Known rows, with every way that one mark hangs from another:
j_366(j_380(j_130(j_34 j_551) j_524)): [-13,4,-6,18,14,3,33,-21,9,8,-4,60,27,27,-16,7,-13,24,-38,-3,51,11,26,46,-5,37,23,41,-4,19,24,-28,-19,-44]
j_939(j_612(j_34)): [35,-18,-39,-3,35,-14,14,-12,12,26,-13,24,31,27,-11,10,-63,30,-45,-2,29,49,25,-13,0,18,20,26,-5,43,-29,-68,9,-10]
j_359(j_48): [-2,-5,-24,23,49,2,-13,-24,7,2,-12,22,21,18,3,12,-33,31,-33,15,35,39,36,8,6,41,-14,42,6,12,6,-19,-7,-16]
j_70(j_34(j_366(j_380) j_612(j_939))): [14,4,4,37,7,28,47,-39,-18,2,-17,-6,-2,18,29,2,-47,15,-76,27,0,46,42,12,9,41,34,68,12,8,-46,-7,0,-46]
j_366(j_34(j_70 j_154 j_612)): [9,10,-12,22,20,-32,35,-8,-25,10,-13,9,11,4,28,9,-49,46,-29,14,28,41,26,3,26,33,20,55,-11,3,-16,-13,11,-50]
j_34(j_70 j_154 j_366(j_380(j_130))): [-9,17,-33,38,23,-5,10,-8,-18,-1,-7,30,-9,-2,18,-4,-14,35,-8,11,17,2,46,31,-1,17,69,58,-8,0,1,-9,-20,-82]
j_366(j_34(j_70 j_612) j_380(j_524)): [3,11,-16,26,-1,-25,35,-7,-25,30,10,51,2,27,3,2,-31,38,-66,2,51,38,19,-4,36,53,29,53,-11,4,4,-5,-4,-73]
j_185(j_551): [20,-8,-7,23,39,14,9,-27,14,-10,6,-4,19,36,9,8,-36,29,-15,-6,18,21,22,9,1,29,-5,52,33,35,12,-26,-12,-22]
j_939(j_612(j_34(j_366))): [34,-21,-51,22,32,15,14,-14,15,17,-22,6,26,7,-22,16,-62,8,-59,-4,17,51,36,-10,1,9,31,35,0,41,-41,-57,18,-18]
j_34(j_366): [12,-5,-30,40,30,26,2,-13,10,-7,-20,-7,13,1,-3,3,-40,2,-41,4,18,20,38,8,-13,1,12,48,17,12,-16,-18,0,-29]
j_70(j_34(j_366 j_612)): [3,-19,7,40,15,38,35,-31,-6,16,-16,-9,7,-9,26,21,-44,24,-48,8,6,40,35,17,-7,24,23,66,1,9,-49,-23,14,-18]
j_48(j_359(j_185)): [12,22,14,20,20,-8,-12,-23,16,-6,-28,-11,10,50,-18,12,-44,50,-48,14,24,21,21,1,-33,-5,-7,45,6,2,-11,-40,-31,-19]
j_380(j_366(j_34) j_524): [14,18,17,36,21,1,21,-31,29,1,-5,40,17,13,-16,5,-44,20,-59,-10,48,57,37,6,42,22,17,50,3,3,-7,-30,26,-39]
j_130(j_34(j_154) j_380 j_939(j_612)): [27,-14,-33,52,30,-21,19,-41,-6,30,-22,46,53,21,-6,49,-32,4,-41,18,59,62,42,53,8,11,17,-3,18,50,15,-30,4,-19]
j_70(j_34(j_154 j_366 j_612(j_939))): [15,1,17,39,27,29,54,-39,-16,-2,-19,-38,20,-5,28,9,-54,24,-51,27,-15,38,50,23,6,12,27,64,-1,0,-42,-12,25,-29]
j_612(j_34 j_939): [39,8,-22,-4,23,-9,21,-35,-12,-8,-11,-6,19,32,-4,-20,-57,20,-77,16,15,40,20,-15,9,9,10,31,3,16,-28,-43,17,-16]
j_612(j_939): [25,5,-2,7,32,2,12,-24,-7,-9,-1,-3,9,29,0,-16,-52,20,-63,14,20,21,27,1,-6,13,-10,42,8,32,-1,-15,-4,-26]
j_130(j_34 j_380(j_366)): [7,10,-11,52,8,-6,-13,-44,4,-10,-36,50,11,3,4,30,-25,10,-68,-21,69,75,39,42,12,4,14,23,8,7,-27,-28,4,-34]
j_939(j_612(j_34(j_70 j_366))): [34,-17,-66,17,23,3,-3,-2,-29,23,-6,22,13,-4,-17,15,-58,8,-76,-16,27,44,29,-14,4,8,34,30,-4,33,-52,-35,21,-31]
j_380(j_130(j_939) j_366(j_34(j_612)) j_524): [9,16,69,60,9,17,56,-51,0,19,10,41,12,3,-26,5,-7,35,-35,15,34,49,13,19,33,40,14,36,-1,17,1,-21,46,-47]
j_612(j_34): [23,-6,-29,8,19,-14,7,-21,11,4,-15,4,26,21,-1,-7,-45,30,-39,3,27,38,20,-8,-1,11,24,39,1,9,-30,-54,10,-10]
j_612(j_34(j_70 j_154 j_366) j_939): [39,21,-57,18,21,-3,9,-21,-38,-17,-13,-20,18,3,-4,-10,-47,12,-86,14,-2,31,35,-6,17,-10,35,41,-4,-5,-44,-12,34,-46]
j_366(j_380(j_130(j_34(j_70) j_939) j_524)): [-4,10,-24,33,-1,-15,10,-35,-39,25,24,88,-1,20,-12,10,-4,20,-63,1,49,10,16,50,-2,33,36,12,-5,10,24,-6,-6,-70]
j_380(j_130 j_366(j_34) j_524): [3,21,30,34,21,8,35,-33,31,2,-4,55,6,3,-16,-2,-32,40,-37,-11,42,40,32,22,23,21,30,45,-11,0,5,-42,28,-53]
j_612(j_34(j_70)): [28,0,-58,0,11,-24,-10,-11,-32,7,3,26,8,14,1,-6,-48,30,-60,-11,37,29,11,-9,2,13,26,36,-7,5,-40,-35,11,-30]
j_70(j_34): [11,-17,-12,14,21,1,14,-26,9,12,-2,19,14,16,31,8,-59,29,-28,3,28,28,36,24,-5,23,23,47,8,14,-21,-39,-2,-6]
j_48(j_359): [1,0,8,25,27,-5,1,-25,10,-2,-27,8,17,36,9,12,-28,50,-43,13,41,8,25,7,-22,1,1,52,9,25,-15,-23,-14,-13]
j_366(j_380(j_524)): [13,3,-17,21,21,-9,13,-13,20,18,7,37,14,36,-14,2,-22,31,-38,10,45,6,33,7,7,26,26,42,11,16,19,-16,-23,-46]
j_70(j_34(j_154 j_366(j_380(j_130(j_939))))): [-4,2,-7,64,15,9,44,-43,11,11,-6,23,16,7,21,5,-17,18,14,39,7,22,53,52,15,27,77,50,22,15,-3,-20,0,-51]
j_380(j_524): [20,-5,-5,17,32,11,16,-20,16,22,11,22,24,23,-22,8,-32,26,-47,1,40,3,29,8,-7,11,4,42,5,10,11,-20,0,-17]

Rows:
[9,10,51,48,24,29,19,-46,1,15,21,46,14,5,-33,2,3,26,-28,5,36,12,22,32,6,11,18,24,6,25,9,-19,31,-32] : j_380(j_130(j_939) j_366 j_524)
[-5,14,64,38,31,5,64,-23,5,-4,-25,18,38,-10,8,4,-27,49,20,13,27,48,26,20,37,44,23,77,-10,25,-2,-31,27,-36] : j_380(j_130(j_551) j_366(j_34(j_154 j_612)))
[11,3,-9,21,10,-17,22,-6,-36,13,1,24,-4,6,16,0,-50,41,-51,1,39,50,6,-9,13,49,8,52,-4,11,-19,-18,6,-46] : j_366(j_34(j_70 j_612))
[10,26,24,42,17,-15,37,-24,-22,20,0,30,21,-6,1,18,-37,45,-49,-5,36,42,35,5,45,28,25,60,-26,-7,-19,-3,42,-61] : j_380(j_366(j_34(j_70 j_154 j_612)) j_524)
[24,6,-64,29,20,-12,-2,-13,-23,-3,-19,-2,21,-9,3,2,-41,16,-51,0,13,27,33,-2,12,-8,45,50,-7,-8,-44,-20,25,-40] : j_612(j_34(j_70 j_154 j_366))
[24,37,28,34,18,-16,32,-30,-43,-7,-11,5,9,1,22,-2,-57,42,-70,10,20,57,32,-2,49,31,11,66,-16,7,-30,0,35,-65] : j_380(j_366(j_34(j_70 j_154 j_612(j_939))))
[6,13,-9,20,44,18,-15,-42,14,-19,8,-15,27,51,-11,24,-43,38,-24,3,8,52,22,6,9,38,-30,44,24,12,20,-36,-18,-15] : j_359(j_48 j_185(j_551))
[-5,16,28,34,24,19,10,-50,10,4,-15,62,5,-6,-11,15,-25,37,-58,-19,41,32,41,53,-1,8,24,23,-21,-10,-4,-38,23,-51] : j_380(j_130(j_34) j_366 j_524)
[12,14,46,41,14,9,30,-32,6,-9,0,44,29,3,-19,-6,-19,6,-7,12,41,54,2,24,34,42,7,50,24,55,8,-25,29,-27] : j_380(j_130(j_551 j_939) j_366(j_34))
[23,13,15,19,22,-3,54,-27,-10,-8,-10,-8,7,28,14,-14,-65,28,-69,25,16,56,20,-8,16,44,-10,51,-1,19,-11,-24,12,-37] : j_366(j_34(j_612(j_939)))
[14,1,24,16,27,4,52,-43,-14,10,-9,-18,25,16,35,7,-61,45,-42,32,0,31,42,18,7,22,13,61,-6,6,-27,-19,16,-17] : j_70(j_34(j_154 j_612(j_939)))
[-5,20,61,40,18,22,64,-36,17,17,-5,42,3,-2,-9,6,-24,51,-36,-2,32,47,24,19,24,33,26,52,-19,4,-6,-39,36,-51] : j_380(j_130 j_366(j_34(j_612)) j_524)
[8,6,-37,66,19,9,23,-37,17,-1,-30,23,35,-1,-12,40,-11,-2,-79,2,53,40,54,60,5,-18,35,25,7,-14,-4,-12,10,-33] : j_130(j_34(j_154 j_366) j_380(j_524))
[22,-14,5,39,13,19,23,-24,-7,18,28,36,55,28,-42,23,20,-14,-42,11,83,17,1,27,11,24,-8,26,47,55,31,8,4,3] : j_130(j_380(j_524) j_551 j_939)
[22,-13,-15,51,14,29,-2,-30,-19,-10,-15,1,44,-2,-31,22,-22,-35,-63,13,33,43,13,32,-3,18,-18,36,38,43,-3,-5,12,-11] : j_130(j_34(j_366) j_551 j_939)
[31,0,-81,29,20,-27,12,-3,-16,23,-15,24,23,11,-1,13,-44,23,-48,3,21,39,50,-5,28,15,68,45,-8,24,-35,-28,4,-62] : j_939(j_612(j_34(j_70 j_154 j_366(j_380))))
[5,-14,20,28,25,-2,50,-31,0,25,-15,-3,28,4,44,20,-44,54,-4,22,9,31,41,26,7,24,24,62,-8,0,-25,-29,12,-17] : j_70(j_34(j_154 j_612))
[32,29,-61,23,12,-20,9,-23,-43,-12,-17,-3,12,13,9,-17,-43,9,-78,19,8,34,41,-5,30,5,56,50,-1,-1,-38,-5,9,-73] : j_612(j_34(j_70 j_154 j_366(j_380)) j_939)
[7,15,17,48,-4,-5,32,-25,-26,24,4,58,6,-3,-2,21,-14,31,-87,-20,77,68,20,10,36,31,25,40,-2,3,-28,-2,29,-54] : j_130(j_380(j_366(j_34(j_70 j_612)) j_524))
[-4,7,0,26,21,4,39,-21,20,17,9,49,3,32,-9,-7,-12,45,-18,7,39,-6,34,24,-9,30,40,40,-5,12,28,-33,-20,-57] : j_366(j_380(j_130 j_524))
[0,5,6,36,19,-8,21,-28,-1,14,4,44,4,31,0,-11,-3,29,1,30,31,13,16,29,-4,38,34,32,23,41,27,-24,-22,-50] : j_366(j_380(j_130(j_939)))
[10,-15,0,25,20,13,20,-8,6,16,15,34,47,25,-30,21,7,1,-39,-2,82,16,10,21,2,20,-2,39,30,43,22,-1,-9,-2] : j_130(j_380(j_524) j_551)
[-2,-1,-7,49,19,16,25,-18,5,8,-27,-5,-3,8,10,6,-22,22,-35,20,15,35,32,-2,0,32,26,71,13,12,-19,-1,-19,-56] : j_34(j_366(j_380) j_612)
[-3,-7,23,2,32,31,36,-7,14,17,22,31,33,13,-21,-1,-11,30,-16,-2,46,-15,15,26,-18,24,4,52,2,35,31,-25,0,-12] : j_380(j_130(j_551) j_524)
[30,-2,-57,31,33,-16,29,-12,22,19,-38,8,37,19,-14,11,-49,20,-27,18,13,55,55,-3,26,15,67,46,-1,34,-31,-46,-3,-50] : j_939(j_612(j_34(j_154 j_366(j_380))))
[3,-13,5,52,27,23,47,-29,5,11,-25,-21,23,-15,29,26,-42,25,-18,21,1,34,50,24,2,11,39,71,-1,-2,-42,-18,15,-22] : j_70(j_34(j_154 j_366 j_612))
[17,23,-12,15,-2,-31,32,-15,-46,5,-1,26,-13,33,22,-17,-54,35,-82,20,27,53,14,-14,36,61,15,55,-2,17,-13,-1,-11,-72] : j_366(j_34(j_70 j_612(j_939)) j_380)
[14,-13,-15,47,7,-1,5,-33,-19,-1,-5,38,49,18,-14,29,-6,-20,-53,7,77,53,4,44,4,25,-16,16,46,53,12,-7,-3,-1] : j_130(j_34 j_380 j_551 j_939)
[19,23,15,23,12,-10,62,-31,-1,13,-6,22,8,49,-9,-14,-40,29,-80,29,30,47,27,-7,34,50,12,52,0,11,5,-16,-1,-56] : j_366(j_34(j_612(j_939)) j_380(j_524))
[32,-2,-52,35,32,-4,41,-17,29,30,-23,24,44,24,-32,20,-36,19,-52,15,23,34,62,0,32,8,65,41,-9,26,-19,-39,9,-47] : j_939(j_612(j_34(j_154 j_366(j_380(j_524)))))
[23,19,7,77,11,-29,20,-49,8,-5,-18,37,36,10,-2,13,-18,6,-21,24,63,77,32,27,58,14,26,34,34,31,2,-13,28,-36] : j_130(j_380(j_366(j_34(j_154))) j_939)
[8,2,-24,46,19,21,14,-15,19,10,-7,15,10,16,-20,5,-15,8,-56,9,32,13,40,8,4,17,37,53,16,9,0,-4,-15,-50] : j_34(j_366(j_380(j_524)))
[3,-1,-1,16,10,9,12,-27,-52,20,37,67,21,2,-30,20,-5,7,-62,-11,54,1,-2,47,-10,30,-1,16,2,30,24,-3,17,-28] : j_380(j_130(j_34(j_70) j_551 j_939) j_524)
[-3,8,-10,62,19,6,39,-39,9,15,-36,5,24,6,-3,29,-23,20,-55,19,16,36,57,31,11,13,32,56,-11,-21,-10,-10,-4,-66] : j_130(j_34(j_154 j_366(j_380(j_524)) j_612))
[18,19,17,21,26,9,-8,-38,13,-23,-11,-26,20,66,-8,21,-38,56,-39,5,15,26,14,7,-20,6,-17,53,23,20,-2,-37,-31,-18] : j_48(j_359(j_185(j_551)))
[17,11,31,21,43,1,43,-30,-12,-1,-15,-28,24,21,16,-4,-43,43,-37,37,1,19,37,1,8,11,-4,54,-5,15,-8,-10,6,-30] : j_34(j_154 j_612(j_939))
